Every row comes from one small tree of marks. The marks that hang from a mark follow it in brackets, in alphabetical order. Every link used is in the known rows. Which tree was each row made from?
Known rows:
devi{bulor{ranu sune}}: [ -3  19 -16  17 -16   7   4  -8  -8  23   1  36 -16 -24  -3  -4  -3   4
   0  18 -30 -18  16  25  31]
putif{fize pite sune{bulor{devi{befasev} ranu}}}: [  8  -8 -14  -4  23  16   7 -13  13  10   1  33 -29 -59   9 -38  11  31
 -10   1 -45  -7  39 -10 -26]
sune{bulor{devi fize ranu} putif}: [ 11  16  -7   0  -1   0  -6 -10 -28   6 -15  26 -19 -23 -13 -17   2  11
  -8   3 -21  14  24  12   3]
devi{befasev bulor{sune}}: [ -8  14  -8  13 -19   5  -2  -2  -4  39 -13  46 -15 -16 -11 -12 -10   3
   8  36 -36 -21   4  14  38]
pite{putif{fize{bulor}}}: [ 19 -18 -19  11  24   9   9 -14  23  30 -12  27 -21 -43   9 -24 -21  29
   4 -12 -37  -9  35  23  -6]
devi{befasev bulor{fize}}: [ -5   7  -7  25 -19   6   2  -4 -14  43 -11  46  -6 -16 -17 -13 -14  10
   7  31 -35 -17  -2  10  30]
putif{fize pite sune{bulor}}: [  8 -16  -9   1  32  19   8  -4  20  23  -3  24 -27 -64  21 -44   1  29
  -8  -4 -45 -11  37  -7 -34]
pite{putif{fize sune{bulor{devi{befasev} ranu}}}}: [ 19 -16 -16   4  30  13   4 -11  22  25   1  34 -19 -46   1 -34   2  37
 -11  -1 -42  -1  36  13 -16]
befasev{devi{bulor}}: [  5   3 -11  28 -11   8   1  -2   2  36 -14  42 -17 -15 -12 -29 -24  13
   7  30 -36 -15   4  11  30]
malem{bulor{sune}}: [  0  -9 -16  22   2  -8   3 -10  -5  24 -11  20 -30 -23   7 -11   6   7
   5  -1 -26  -9  19  24  31]
pite{putif{sune{bulor{devi}}}}: [ 17 -21 -13  14  31   9   9  -4  22  35  -3  24 -15 -33   8 -33  -4  29
  -9   1 -36   5  33  17  -8]
ranu{bulor{devi{befasev} fize sune{putif}}}: [  6  24  -5  -6  -2   0   0  -4 -35  10 -20  31 -13 -17  -2  -3  -2   3
  10  12 -26  -2  11   4  26]
putif{fize{bulor{devi{befasev} ranu}} pite sune}: [ 11 -14 -23 -10  24  22   7 -25  17  15   0  39 -28 -56   8 -29  -1  29
   7  -5 -50 -15  43  -9 -20]
fize{bulor{sune}}: [  8  -6 -24  -8   2  14   4 -11 -13  23 -18  28 -39 -14  -3   5 -20   1
  13  -7 -27 -14  32  17  22]
bulor{devi{befasev} ranu sune{putif{fize}}}: [  9  36 -11 -15  -6   4  -9 -26  -9  -1 -16  56 -24 -16 -13  -8   0   3
   8  16 -34  -9  26   9  21]
putif{fize{bulor} pite}: [  9 -10 -17   5  15  12  13 -17  13  19 -18  25 -32 -53  19 -23 -21  20
  13 -12 -39 -18  37   4 -10]
putif{fize}: [ 19  -2 -14  22  14   9   5 -13  10  23 -19  32 -28 -34   6 -31 -27  18
   9  -5 -41 -12  23  12  -3]
befasev{devi}: [ 12  -1 -12  23   0   8   2  -2   1  27 -22  44 -30 -11 -14 -25 -31  14
   7  21 -33 -10   8   6  23]
sune{bulor putif{fize pite}}: [  7   2   0  -1  15   5  -4  -1   6  18 -25  19 -22 -58  14 -43 -11  19
  -3   3 -33   5  25   6 -20]
sune{bulor{devi{befasev} ranu} putif{fize pite}}: [  8  14  -7  -7   3  -1  -6 -13  -3   1 -19  30 -26 -50  -3 -34   3  22
  -5  10 -34  10  29   4  -8]
pite{putif{sune{bulor}}}: [ 16 -24 -13  13  32  11   8   1  23  37  -2  25 -17 -39   7 -32  -7  31
 -11   1 -35   3  29  18 -10]

Write each row's tree:
[ -9  28  -3   6 -14   9   3  -9 -17  24   2  40  -1 -31   3  -5   0   2
   1  19 -25 -22  13  16  18] | devi{bulor{fize ranu sune{putif{pite}}}}
[  8 -11 -13  -2  28  20   8  -6  14  13   3  30 -31 -69  15 -38   6  33
 -13  -5 -44  -9  38  -6 -33] | putif{fize pite sune{bulor{ranu}}}
[ 14 -15 -13   8  24  10   7  -5  11  29   2  34 -15 -33  -4 -22   1  31
 -12   4 -34   2  30  13  -6] | pite{putif{sune{bulor{devi{befasev} fize ranu}}}}
[ 19 -16 -22   9  22  10   9 -15  19  24  -8  30 -23 -45   5 -18 -17  32
   1 -13 -36  -7  36  24  -5] | pite{putif{fize{bulor{ranu}}}}
[ 11  13  -8  -3   7   0  -3 -14  -1   0 -17  23 -24 -52   6 -35   3  20
  -5   2 -32  11  34   8 -12] | sune{bulor{devi ranu} putif{fize pite}}
[  2  19   2  -3  10   8   1  -4   4  25 -23  36 -17 -29  18 -18 -20  -2
  10  13 -27 -15  19  11   8] | bulor{sune{putif{pite}}}
[  1  17  -3  -5  -4  -1  -3  -9 -22   5 -17  32 -18 -33  -9 -18   5  14
  -7  13 -22  11  22   1   1] | sune{bulor{devi{befasev} fize ranu} putif{pite}}
[  2  15  -5   9  -8  13  -6  -5   3  33 -15  46 -12 -21  -7 -31 -18   7
   8  30 -37 -23   8   9  22] | befasev{devi{bulor{sune{putif{fize}}}}}
[-11  24  -9   5 -27   9  -1  -6 -27  26  -1  56 -13 -16 -23   7   3   5
   0  31 -29 -25   4  11  35] | devi{befasev bulor{fize ranu sune}}
[ -1  17  -4  14  -7   6  -1  -5   3  39 -10  32  -4 -25   8 -23 -14  -1
   9  23 -33 -17  10  22  23] | devi{bulor{sune{putif}}}
[ 10  28 -19   4  -7   1   6 -23 -15  -3  -8  42 -31  -2  -6   6   2  -1
   3   4 -25  -9  35  17  31] | bulor{devi ranu sune}
[ -2  11 -13   5 -10 -10  -5 -23 -25   9  -5  36 -19 -15 -12   0  21   6
   4   6 -23  -7  18  16  32] | malem{bulor{devi{befasev} fize ranu sune{putif}}}
[ 12  -8 -17   3  12  14   2  -7 -14  19   2  36 -27 -20 -16 -19   6  20
 -11   7 -35   4  26   0  -2] | putif{sune{bulor{devi{befasev} fize ranu}}}
[ 10  11  -8  22  -5  -1   7 -20 -21  24 -20  43 -13   8 -14 -10 -15   3
  12  10 -30  -7  16   1  22] | bulor{devi{befasev} fize}
[  0  11  -8  16 -12  10  -1  -2  -2  34 -13  45 -18 -11 -10 -22 -18   5
   5  31 -33 -22   7  11  32] | befasev{devi{bulor{sune}}}
[  1  11 -13   9  -6 -10  -2 -25 -23   8  -3  29 -16 -17  -3  -2  21   4
   4  -3 -21  -8  23  20  28] | malem{bulor{devi fize ranu sune{putif}}}
[-10  23   2   2 -18   9  -6  -4 -16  41 -13  51   0 -17 -12 -11  -8  -1
   9  36 -32 -23  -2   8  27] | devi{befasev bulor{fize sune{putif}}}
[ -2   0  -5  11   2  -5  -2 -11 -17  27 -10  24 -15 -24   5 -10   7   4
   6  -1 -22 -13  14  19  21] | malem{bulor{fize sune{putif}}}
[-11  18  -3   9 -21   8   0  -4 -20  40  -9  50  -6 -11 -14  -3  -6  -1
   6  32 -32 -28   2   9  33] | devi{befasev bulor{fize sune}}
[ -9  25  -7  -1 -18   8  -6  -8  -3  24  -8  53 -13 -39 -11 -13  -2  10
   4  36 -38 -20   6  11  26] | devi{befasev bulor{ranu sune{putif{fize pite}}}}
[ 11  -7 -14  -1  26  16   9 -13  14   9   3  28 -28 -60  15 -39  10  30
 -11  -5 -44  -6  43  -7 -29] | putif{fize pite sune{bulor{devi ranu}}}
[  0   6 -19  16  -9 -11   5 -24 -27   6   1  27 -23 -11  -5   6  23   5
   1  -6 -20 -11  27  20  33] | malem{bulor{devi fize ranu sune}}
[ 19 -22 -12   8  37  15   6  -5  27  33  -1  27 -16 -50  11 -39  -5  35
 -11  -6 -42  -3  35  15 -23] | pite{putif{fize sune{bulor}}}
[ 20   0 -10   0  16  12  -8 -14  10  27 -26  31 -19 -41   4 -36 -31  16
  17  -1 -40  -2  21  13  -6] | sune{putif{fize{bulor}}}
[ 13 -14 -24  -8  28  23  10 -25  18  14   2  34 -27 -57  14 -30  -2  28
   7 -11 -49 -15  47  -6 -24] | putif{fize{bulor{devi ranu}} pite sune}
[  8  37  -9 -10   1   3   0 -27  -3  -4 -11  44 -19 -26   8 -12   2   2
   7   6 -30 -11  35  10  10] | bulor{devi ranu sune{putif{fize pite}}}
